Each row was made from one small tree. The marks that hang from a mark follow it in brackets, in alphabetical order. Every link used is in the known rows. Write each row's tree.
(in the rows, 128 means zero)
Known rows:
ganif(zekez(fodido mumev)): [133 108 119 130 122 180 141 127 160 147 141 170 143 138 137 144 137 144
 114 140 132 130 133 143 129 104 108 115 166 129 126 117 142 117 122 129
 145 118 120 159 131 136 127 126]
fikef(tume(dufo siniv tuned)): [167 122  85 107 119 166 111 124 172  96  95 119 118 139 131 124 136 134
 167 135 129 139 116  95 132 138 124 141  64 137  94 168 148 112 130 134
 127 148 183 158 140 151 104 123]
ganif(zekez): [105 125 135 129 114 153 141 128 141 132 134 155 127 132 136 135 117 124
 116 155 143 128 131 140 137 121 126 126 144 141 125 143 129 127 129 141
 139 115 147 126 128 131 122 132]
zekez(fodido(laba) ganif(damuk) mumev): [158 106  92  97 129  97 136 131 180 150 141 159 150 136 122 107 172 160
 146 130 174 114 113 134 104 106 118 103 136 134 153  94 148 125 126 101
 131 108 110 164 112 142 133 146]
laba(ganif(damuk)): [104 110  80 107  87  93 126 132 133 111 137 121 142 134 137 132 140 134
 144 148 168 133 120 136 130 119 126 126 122 142 133 130 139 126 140 115
 133 137 147  96 133 134 131 133]
dufo(tume(fikef siniv(sigag) tuned(zugu))): [115  78 109 127 185 193  92 129 155 108  96 104 108 104 205 105 130 108
 131 148 125 154 232 102 149 135 119 141  90 160  96 149 129 157 147 118
 133 170 122 151 108 157 104 140]
laba(sigag tume(tuned)): [124  59  89 127 100 121  97 128 149  84 109 148 116 117 194 124 118 119
 154 149 158 140 137 106 135 130 134 139 126 138 126 105 152 134 134 154
 118 133 138 151 150 148 125 143]
zugu(mudi tuned(tume)): [ 98  89 125 152 136 185 144 134 100 126 116 154 133 113  51 142 123 135
 115 160 134 133 105 139 120 127 139 125 137 134 108 104 136 116 115 113
 117 143 183 154 107 135 132 124]
daguk(damuk): [130 122 121 113 106 102 126 126 108 107 129 128 130 119 117 126 137 122
 134 123 141 120 160 107 119 108 134 125 123 138 122 136 132 104 130 119
 129 128 129 119 130 133 125 131]
siniv(sigag(laba(ganif(damuk zekez(fodido mumev)))) tume): [ 90  97 101 111 109 162 133 148 205 130 119 161 159 140 182 138 159 145
 134 154 176 133 180 125 155 119 106 121 146 157 127 104 142 126 124 128
 144 103 120 101 133 146 124 163]
tume(fikef siniv tuned): [142 113  85 111 161 164  89 123 152 103 121 119 115 129 161 116 131 128
 144 161 154 126 170 125 131 135 120 126  97 131  97 159 145 132 138 117
 149 173 125 123 143 146 114 135]
ganif(damuk(daguk) laba(fodido tume(fikef tuned)) zekez): [ 80  71  43  99 100 114 174 123 205 108 131 174 124 145 191 122 114 114
 160 171 207 128 168 147  96  70 134 139 116 181 128 121 171 133 153 147
 139 156 158 129 176 163 132 130]
ganif(damuk laba(sigag)): [112  55 104 105  96  79 142 132 169 117 128 148 116 132 141 111 141 114
 125 169 182 122 150 111 128 132 140 136 130 152 143 107 137 125 139 109
 115 131 155 127 140 134 126 153]
mudi(zugu): [120 109 125 146 120 128 109 127 121 135 127 136 119 138 141 124 127 118
 116 104 130 140 151 127 130 112 120 125 113 138 113 140 127 151 131 118
 126 130 147 146 106 124 131 122]
dufo(tume): [127 115 157 127 153 143 134 138 126 126 118 122 130 112 128 117 129 122
 137 135 119 132 110 123 116 118 132 141 120 135 130 131 120 135 135 138
 114 121 133 145 119 136 126 135]
sigag(laba(fodido(zekez) tume(dufo fikef siniv))): [151 130 109  86 164 146 112 132 216  95 100 123 129 140 181 122 116 106
 134 158 165 129 233 119 126 104 109 134 100 156 112 154 165 162 133 150
 128 114 151  90 147 140 121 144]
damuk(daguk ganif(laba(fodido sigag) zekez)): [ 87  90  73 115 106 151 160 124 204 134 131 187 137 151 152 114  95 123
 140 220 166 117 165 156 128  70 124 130 158 149 160  83 159 114 142 157
 142 134 161 103 172 145 119 154]
damuk(daguk ganif): [111 156 104 122 129 122 133 131 131 138 125 135 143 138 115 115 114 140
 155 151 117 116  93 157 131  98 123 119 130 139 147 101 135 107 134 145
 141 145 149  98 154 143 125 126]
mudi(zugu(tuned)): [ 92  73 121 168 120 157 109 128 125 123 129 150 114 138  98 127 132 129
 101 114 130 143 147 136 119 109 125 120 106 146 103 138 144 163 125 121
 129 147 160 139 112 124 132 116]
mudi(zugu(tuned(tume))): [119  78 129 172 121 175 131 133 118 125 116 158 115 129  89 135 125 120
 129 126 128 148 130 136 119 106 134 119 110 142 103 126 138 152 125 119
 120 137 165 167  95 135 130 109]
ganif(damuk(daguk) laba(fodido tume(dufo fikef siniv))): [142 104  39  73 133 108 144 128 206 123 107 121 124 156 161 103 128 114
 179 155 177 127 184 116 110  82 129 147  73 171 136 135 161 151 147 125
 125 148 174 115 174 154 129 123]
zugu(mudi tuned(tume(dufo fikef siniv(sigag)))): [126  55  90 139 171 240 103 142 147 120  93 121 112 125  90 121 134 129
 131 163 127 136 200 109 162 152 124 146  96 153  88 139 142 149 111 101
 136 161 196 125 120 140 113 130]
sigag(laba(fodido ganif(damuk zekez(mumev)) tume)): [ 71  87  84  86  68  95 146 138 179  98 130 172 164 134 168 143 133 126
 147 162 211 136 134 131 106  81 109 122 164 154 128 105 165 148 132 150
 136 106 120  89 147 142 146 148]
laba(ganif): [128 116  97 121 112 131 119 130 127 118 131 125 142 132 141 131 122 135
 146 143 139 134 119 137 131 121 123 122 139 125 133 125 138 128 134 125
 139 129 127  97 129 130 134 131]
daguk(damuk(ganif(laba(sigag) zekez(fodido)))): [143  90  70 105 104 140 140 124 187 105 139 184 136 136 139 112 119 124
 129 205 170 110 212 141 138  76 123 113 165 154 154 108 143  77 142 123
 137 105 153 113 147 150 114 158]
tume(dufo fikef siniv(sigag(laba)) tuned): [145 102  97  90 163 161  76 137 190  87 103 108 103 135 191 100 151 123
 140 124 145 121 219  95 150 165 106 144  65 158  92 156 155 166 123 121
 151 168 118  74 142 143 104 151]
mumev(zekez(fodido ganif(damuk(daguk) laba(sigag tume)))): [164  80  55  98 108 107 152 122 201 136 127 181 143 131 164 111 108 142
 167 130 188 132 136 162 138  70 135 118 124 162 187  75 151 119 156 148
 112 100 174 166 171 164 144 149]
zugu(mudi tuned(tume(fikef))): [101  74 107 152 152 187 145 139 114 127 116 142 125 113  75 131 116 128
 131 157 140 128 121 135 120 123 136 127 145 138  99 110 135 127 121 102
 126 155 170 143 121 143 140 120]
sigag(laba(fodido ganif(damuk) tume(dufo fikef tuned))): [122  85  14  73 101  71 118 138 199  54 122 118 132 138 230 114 143 124
 187 125 203 138 161 114 101  95 112 150  91 170 109 131 183 175 142 138
 133 152 125  80 166 153 140 139]
damuk(ganif(laba(sigag))): [131  87  84 113 123 115 132 132 174 113 121 156 127 137 137  99 113 123
 140 187 149 115 140 143 132 121 128 124 162 138 150  93 134 106 134 125
 127 121 147 109 143 135 124 160]
laba(ganif tume): [137 110  83 122 111 119 117 132 127 106 117 129 144 124 164 133 108 130
 167 131 149 141 118 135 129 112 128 123 146 134 140 121 136 132 137 143
 126 104 136 106 135 139 144 125]
tuned(zugu): [112 133 119 135 124 116 138 124 118 134 124 126 126 116 154 126 121 117
 115 117 115 147 149 125 135 123 127 118 132 142 122 118 123 137 136 116
 119 129 130 153 103 134 126 121]
fikef(tume(siniv(sigag) tuned)): [143  94 108 132 138 207 104 121 172 105  92 123 120 127 131 131 132 130
 145 141 138 141 195  93 151 154 123 134  73 129 101 152 135 108 133 138
 135 150 151 141 133 149 104 137]
fikef(tume): [140 124 129 140 121 146 156 129 147 132 110 125 133 122 116 130 116 123
 152 111 126 134 103 104 122 127 132 128 117 124 124 132 120 105 135 137
 119 115 145 146 135 140 135 121]
mumev(zekez): [139 121 141 125 124 139 133 125 134 127 128 149 127 133 132 136 111 124
 124 124 121 134 115 157 140 115 118 127 134 139 126 130 131 125 131 144
 131 125 151 152 140 129 132 136]
zugu(mudi tuned): [ 71  83 113 150 135 162 120 128 105 122 129 148 133 123  58 135 132 146
  88 149 131 127 125 138 123 129 133 125 129 137 107 119 140 125 115 113
 126 155 179 125 125 123 131 132]
sigag(laba): [120 141 155 109 137 102 127 135 140 117 124 133 130 123 133 118 133 125
 116 118 146 117 129 120 119 136 122 119 122 133 130 117 129 141 126 132
 126 120 107  87 126 129 132 143]

Write each row's tree:
[139 101  87 123 168 200 111 135 135 139  88 103 114 112 152 118 120 107
 135 140 114 151 224  95 176 148 117 143 107 160  93 133 122 147 125  87
 124 144 187 159  90 149 110 125]
tuned(tume(dufo fikef siniv(sigag)) zugu(mudi))
[ 63 118 132 114  86 115 158 132 142 145 137 156 131 136 127 133 128 130
 128 162 162 122 106 145 134 105 133 131 111 163 138 129 138 123 141 140
 139 142 174 118 150 146 120 125]
ganif(damuk(daguk) zekez)
[144 147  90  85 128 103  91 129 160  79  93 130 117 121 195 112 134 115
 139 119 142 148 155  99 131 136 121 126  80 166 104 139 151 162 132 134
 112 129 153 132 112 153 109 132]
sigag(laba(tume(dufo siniv tuned(zugu))))
[127 129  99 126 172 175 128 130 108 143 101 119 128 103 126 126 106 107
 130 162 137 145 178 115 148 128 126 117 135 137  98 123 113 124 139  86
 117 141 169 165  87 153 125 122]
tuned(tume(fikef siniv) zugu(mudi))
[157  66  51  96 109 104 143 127 199 137 141 164 145 133 143 106 159 156
 142 138 185 122 135 128 116 103 125 111 160 132 161  77 149 117 135  93
 125 113 117 162 138 142 134 158]
zekez(fodido ganif(damuk laba(sigag)) mumev)
[ 95  85  49 138 147 166 110 139 152 119  90 107 112 122 225 112 132 121
 135 113 110 153 189 102 163 149 124 156 106 175  77 128 136 142 117 100
 125 158 182 175 117 148 109 143]
siniv(sigag tume(dufo fikef tuned(zugu(mudi))))
[180 117 129  98 178 182 113 147 183 116  89 107 111 123 163 106 134 108
 162 131 137 124 205  94 158 157 114 140  87 149 109 138 132 160 123 118
 137 128 121  92 117 146 115 138]
tuned(tume(dufo fikef siniv(sigag(laba))))
[144 134  77 110 134 107 146 132 161 108 114 153 139 136 129 106 106 124
 155 161 146 119 118 164 112 103 133 118 164 147 153 108 127 103 132 138
 121  95 155 116 134 140 136 139]
damuk(ganif(laba(tume)))
[116  70  89 140 146 183 143 144 129 121 111 133 118 121  92 122 126 131
 144 141 125 132 103 128 123 127 131 143 124 152  93 123 145 139 112 102
 126 154 192 148 126 141 134 117]
zugu(mudi tuned(tume(dufo fikef)))
[144  70  21 109 133 165  77 128 170  81  91 103 114 126 245 113 119 117
 176 128 139 166 220 104 165 137 111 137  97 172 100 148 155 167 141 121
 145 151 153 121 124 159 115 128]
laba(ganif tume(dufo fikef siniv(sigag) tuned(zugu)))
[146 116  60 120 137 143 123 142 174 105 103 112 112 143 209 109 135 129
 183 127 125 133 105 119 129 130 130 153  98 153  89 149 147 137 122 125
 133 146 154 164 151 148 113 137]
siniv(tume(dufo fikef tuned))
[131  69  90  96 108  99 115 129 177 103 104 146 121 129 142 111 129 111
 138 193 196 129 183 100 138 130 141 131 114 152 144 121 134 123 144 120
 108 113 177 129 145 146 120 153]
ganif(damuk laba(sigag tume(siniv)))
[ 62  36  94 102  66 119 175 128 200 144 134 191 137 147 147 124 135 124
 132 188 186 122 149 117 113  83 125 137 155 158 142  75 171 124 136 134
 137 148 149 137 169 143 127 151]
ganif(damuk(daguk) laba(fodido sigag) zekez(mumev))
[179  54  60  91  96  84 117 143 207 126 116 158 139 133 176  95 164 150
 182 129 182 127 114  95 123 110 122 129 130 153 162  79 165 152 125 122
 113  84 142 184 133 152 134 152]
zekez(fodido(laba(sigag tume(dufo))) ganif(damuk) mumev)
[130  62  41  82  84  79 106 125 187  75  95 143 103 131 207 103 141 106
 149 172 176 154 183  96 138 131 137 141  86 184 118 127 158 143 145 111
 102 141 202 173 125 157 101 145]
ganif(damuk laba(sigag tume(dufo siniv tuned(zugu))))
[163 123  91 126 137 128 161 138 142 131 106 111 110 115 177 114 116 101
 174 109 108 152 130 112 136 119 128 137 127 157 108 123 128 152 134 104
 118 127 143 178 100 151 128 107]
tuned(tume(dufo fikef) zugu)
[122  59 112 173 143 178 139 138 133 127 115 146 109 127 120 124 117 113
 144 125 137 145 146 133 118 103 131 120 117 146  93 131 137 160 132 110
 131 147 150 156 106 142 141 109]
mudi(zugu(tuned(tume(fikef))))
[ 99 116  79 111  90 140 144 126 160 141 150 156 151 141 149 143 128 147
 142 168 169 132 138 161 144  79 118 120 114 153 154 121 151 118 150 137
 148 142 159  99 153 154 128 121]
laba(ganif(damuk(daguk) zekez(fodido)))
[ 73  77  84  99  73 110 153 126 167 126 122 156 166 141 158 153 125 133
 157 169 173 140 139 146 110  63 114 123 150 157 138  90 180 118 138 157
 137 135 166 122 161 146 138 129]
laba(fodido(zekez(mumev)) ganif(damuk(daguk)) tume)
[153 153 126 125 145 162 131 124 119 134 101 126 127 109 124 135 115 110
 139 159 120 152 162 120 145 124 132 111 118 132 117 126 118 128 139 112
 113 122 148 173  82 148 113 115]
tuned(tume(siniv) zugu)
[ 98  76 134 134 192 223 107 144 145 115  96 136 123 110  78 118 128 123
 104 167 159 122 219 112 148 156 122 122 106 143  96 116 132 144 119 104
 136 154 152  84 112 143 125 146]
zugu(mudi tuned(tume(fikef siniv(sigag(laba)))))
[150  86  78 109 127 115 132 126 175 124 128 156 130 123 145  99 119 137
 146 141 167 121 130 129 125 124 141 117 150 127 159  99 136 126 134 116
 124 104 133 128 131 133 131 161]
zekez(ganif(laba(sigag)))
[102 141  97 109  95 122 134 130 131 101 136 160 140 127 112 126 119 125
 134 176 153 114 150 149 134  85 126 116 155 155 126 142 132  87 134 136
 149 113 157 103 137 139 114 142]
daguk(damuk(ganif(zekez)))
[140  93  57  66 104 125 124 115 222  74 109 153 121 156 167 133 144 119
 133 201 183 138 222 144 111  98 124 143  81 177 111 163 183 125 136 137
 117 138 211 159 141 141  97 142]
ganif(damuk laba(fodido(zekez) tume(dufo siniv tuned)))
[125  46  56 121  86 121  92 129 147  73 112 145 130 120 210 129 111 127
 176 161 170 146 129 113 138 123 129 135 137 136 131 103 160 133 140 152
 129 133 139 119 151 150 131 144]
laba(ganif sigag tume(tuned))
[155  63  20 113 146 126 142 125 213 112 120 147 134 124 203  97  98 121
 179 134 195 131 192 119 111  87 139 129 156 132 158  92 149 152 147 133
 121  98 109 127 159 144 153 156]
zekez(ganif(laba(fodido sigag tume(fikef))))
[129  97  59  91 145 149  77 134 183  85 103 106 112 126 232 101 138 118
 147 126 145 147 226 100 158 151 102 128  84 169  92 143 158 176 137 108
 152 170 122  67 117 151 109 146]
tume(dufo fikef siniv(sigag(laba(ganif))) tuned(zugu))
[107  88 104 112 110 158 176 122 185 136 136 185 140 150 135 135 127 127
 114 167 156 125 147 141  97  92 116 126 183 135 122 115 156 123 121 130
 141 123 120 149 135 125 133 142]
ganif(laba(fodido) zekez(mumev))
[147 133 142  94 152 156  84 138 174 113 101 113 117 135 141 110 149 125
 120 125 129 124 202  92 159 165 111 140  74 147 117 146 138 159 117 127
 134 128 132  71 124 128 103 148]
tume(dufo siniv(sigag(laba)))
[124 149 106  99 139 111  94 124 145  85  97 139 124 109 181 119 125 113
 125 130 157 144 174 107 128 132 123 108  96 153 109 128 140 144 140 136
 114 130 131 127 108 154 114 138]
sigag(laba(tume(siniv tuned(zugu))))
[106  53  87 129  78 143 113 136 156  98 117 165 138 123 195 136  90 117
 159 180 180 144 138 120 155 116 129 130 166 143 145 112 144 139 141 161
 135  93 161 106 146 147 136 146]
laba(ganif(zekez) sigag tume)
[110  82  55 114 153 182  75 125 148 112 102 105 107 122 189 113 136 121
 112 133 123 150 236 102 168 155 109 148  86 168  78 150 145 155 124  90
 138 182 182 140 111 144 101 138]
tume(dufo fikef siniv(sigag) tuned(zugu(mudi)))
[153  97 110 115 157 208  96 135 208 136 103 181 146 146 141 119 132 138
 137 206 159 120 216 139 157 115  97 107 160 149 147 110 143 116 118 148
 149  88 140 132 121 150 111 152]
damuk(ganif(zekez(fodido(laba(tume(siniv(sigag)))) mumev)))
[ 80 115  88 127 121 122 113 118 100 118 125 141 126 112 150 132 128 126
  96 134 128 146 143 129 130 130 124 125 128 149  97 115 137 123 129 103
 118 165 166 165 100 139 119 131]
tume(tuned(zugu(mudi)))
[116  23  70 118 113 139 139 132 198  88 116 181 105 128 219 108  95 103
 153 183 194 128 164 125 128 121 137 135 161 162 123 119 152 134 142 145
 137 124 153 136 158 157 131 151]
ganif(laba(sigag tume(fikef tuned)) zekez)
[ 70 105  93 100  93 116 185 123 188 141 144 174 134 151 130 132 126 122
 122 180 180 122 160 150 106  77 133 134 116 163 146 117 155 128 143 137
 135 141 163 120 156 140 126 132]
ganif(damuk(daguk) laba(fodido) zekez)
[ 96  62 146  92  84  87 139 139 166 128 128 165 148 143 133 130 152 129
 126 198 175 119 121 140 111 122 113 108 164 155 126 108 166 115 123 117
 143 125 166 118 113 133 125 154]
fodido(laba(ganif(damuk)) zekez(mumev))
[125  85  70 132 156 174  90 124 156  98  93 116 110 114 226 116 115 106
 142 131 146 156 251 104 159 139 120 129 100 161 101 139 134 151 144 126
 133 153 129 143 117 158 116 130]
laba(tume(fikef siniv(sigag) tuned(zugu)))
[149  70 121 128 145 156 149 139 192 147 123 179 135 136 178 117 124 121
 152 156 166 120 148 127 116 101 110 112 176 147 135 106 146 136 125 137
 141  91 113 154 130 155 144 132]
ganif(zekez(fodido(laba(tume(fikef))) mumev))
[117  75 119 121 180 217 105 148 161 111  91 127 115 119  95 111 138 124
 119 153 144 124 201 102 152 160 118 138  89 157  89 129 143 157 109 102
 133 154 172  90 116 142 117 142]
zugu(mudi tuned(tume(dufo fikef siniv(sigag(laba)))))
[117 111  48 103 149 147  87 124 131 110 109 111 111 123 168 110 132 125
 120 141 130 144 172 110 145 137 113 136  96 160  76 154 146 143 129  87
 132 180 187 157 116 148 108 130]
tume(dufo fikef siniv tuned(zugu(mudi)))
[ 98  96  88 138 140 201 104 117 137 119  87 125 126 111 131 133 125 124
 108 138 129 156 219  86 162 154 122 128  89 146  88 134 127 106 133 109
 120 161 188 165 102 151 106 138]
fikef(tume(siniv(sigag) tuned(zugu(mudi))))
[126 119  78 119 154 148 102 117 145 107 115 117 111 121 185 115 124 116
 131 144 139 145 188 120 137 129 120 117 104 145  92 149 139 141 147 104
 138 173 128 144 120 152 113 127]
tume(fikef siniv tuned(zugu))
[ 81  84 126 110 197 176  81 137 142 107  94 115 119  91 183 101 134 107
  93 148 145 139 237  96 144 148 111 136  92 166  87 130 128 155 138 106
 125 168 143 109  98 156 109 164]
dufo(tume(fikef siniv(sigag(laba)) tuned(zugu(mudi))))
[105   4  49 113 103 153 147 127 219  96 119 191 121 137 220 119 110 109
 159 182 196 134 175 116 103  91 120 140 187 151 113  95 178 138 133 146
 141 138 117 158 168 152 140 154]
ganif(laba(fodido sigag tume(fikef tuned)) zekez(mumev))
[134  79  52 121 141 158 157 133 215 134 121 180 134 141 192 100  82 120
 170 192 170 116 168 161 143  71 122 119 166 162 171  82 143 111 152 152
 141 109 157 107 179 171 138 139]
damuk(daguk ganif(laba(sigag tume(fikef)) zekez(fodido)))
[167 106  96 124 159 191 122 135 161 133  89  98 106 117 183 114 122 100
 162 127 108 156 223  95 172 143 120 138  97 160 103 140 125 159 132 102
 129 136 148 158  98 151 109 116]
tuned(tume(dufo fikef siniv(sigag)) zugu)
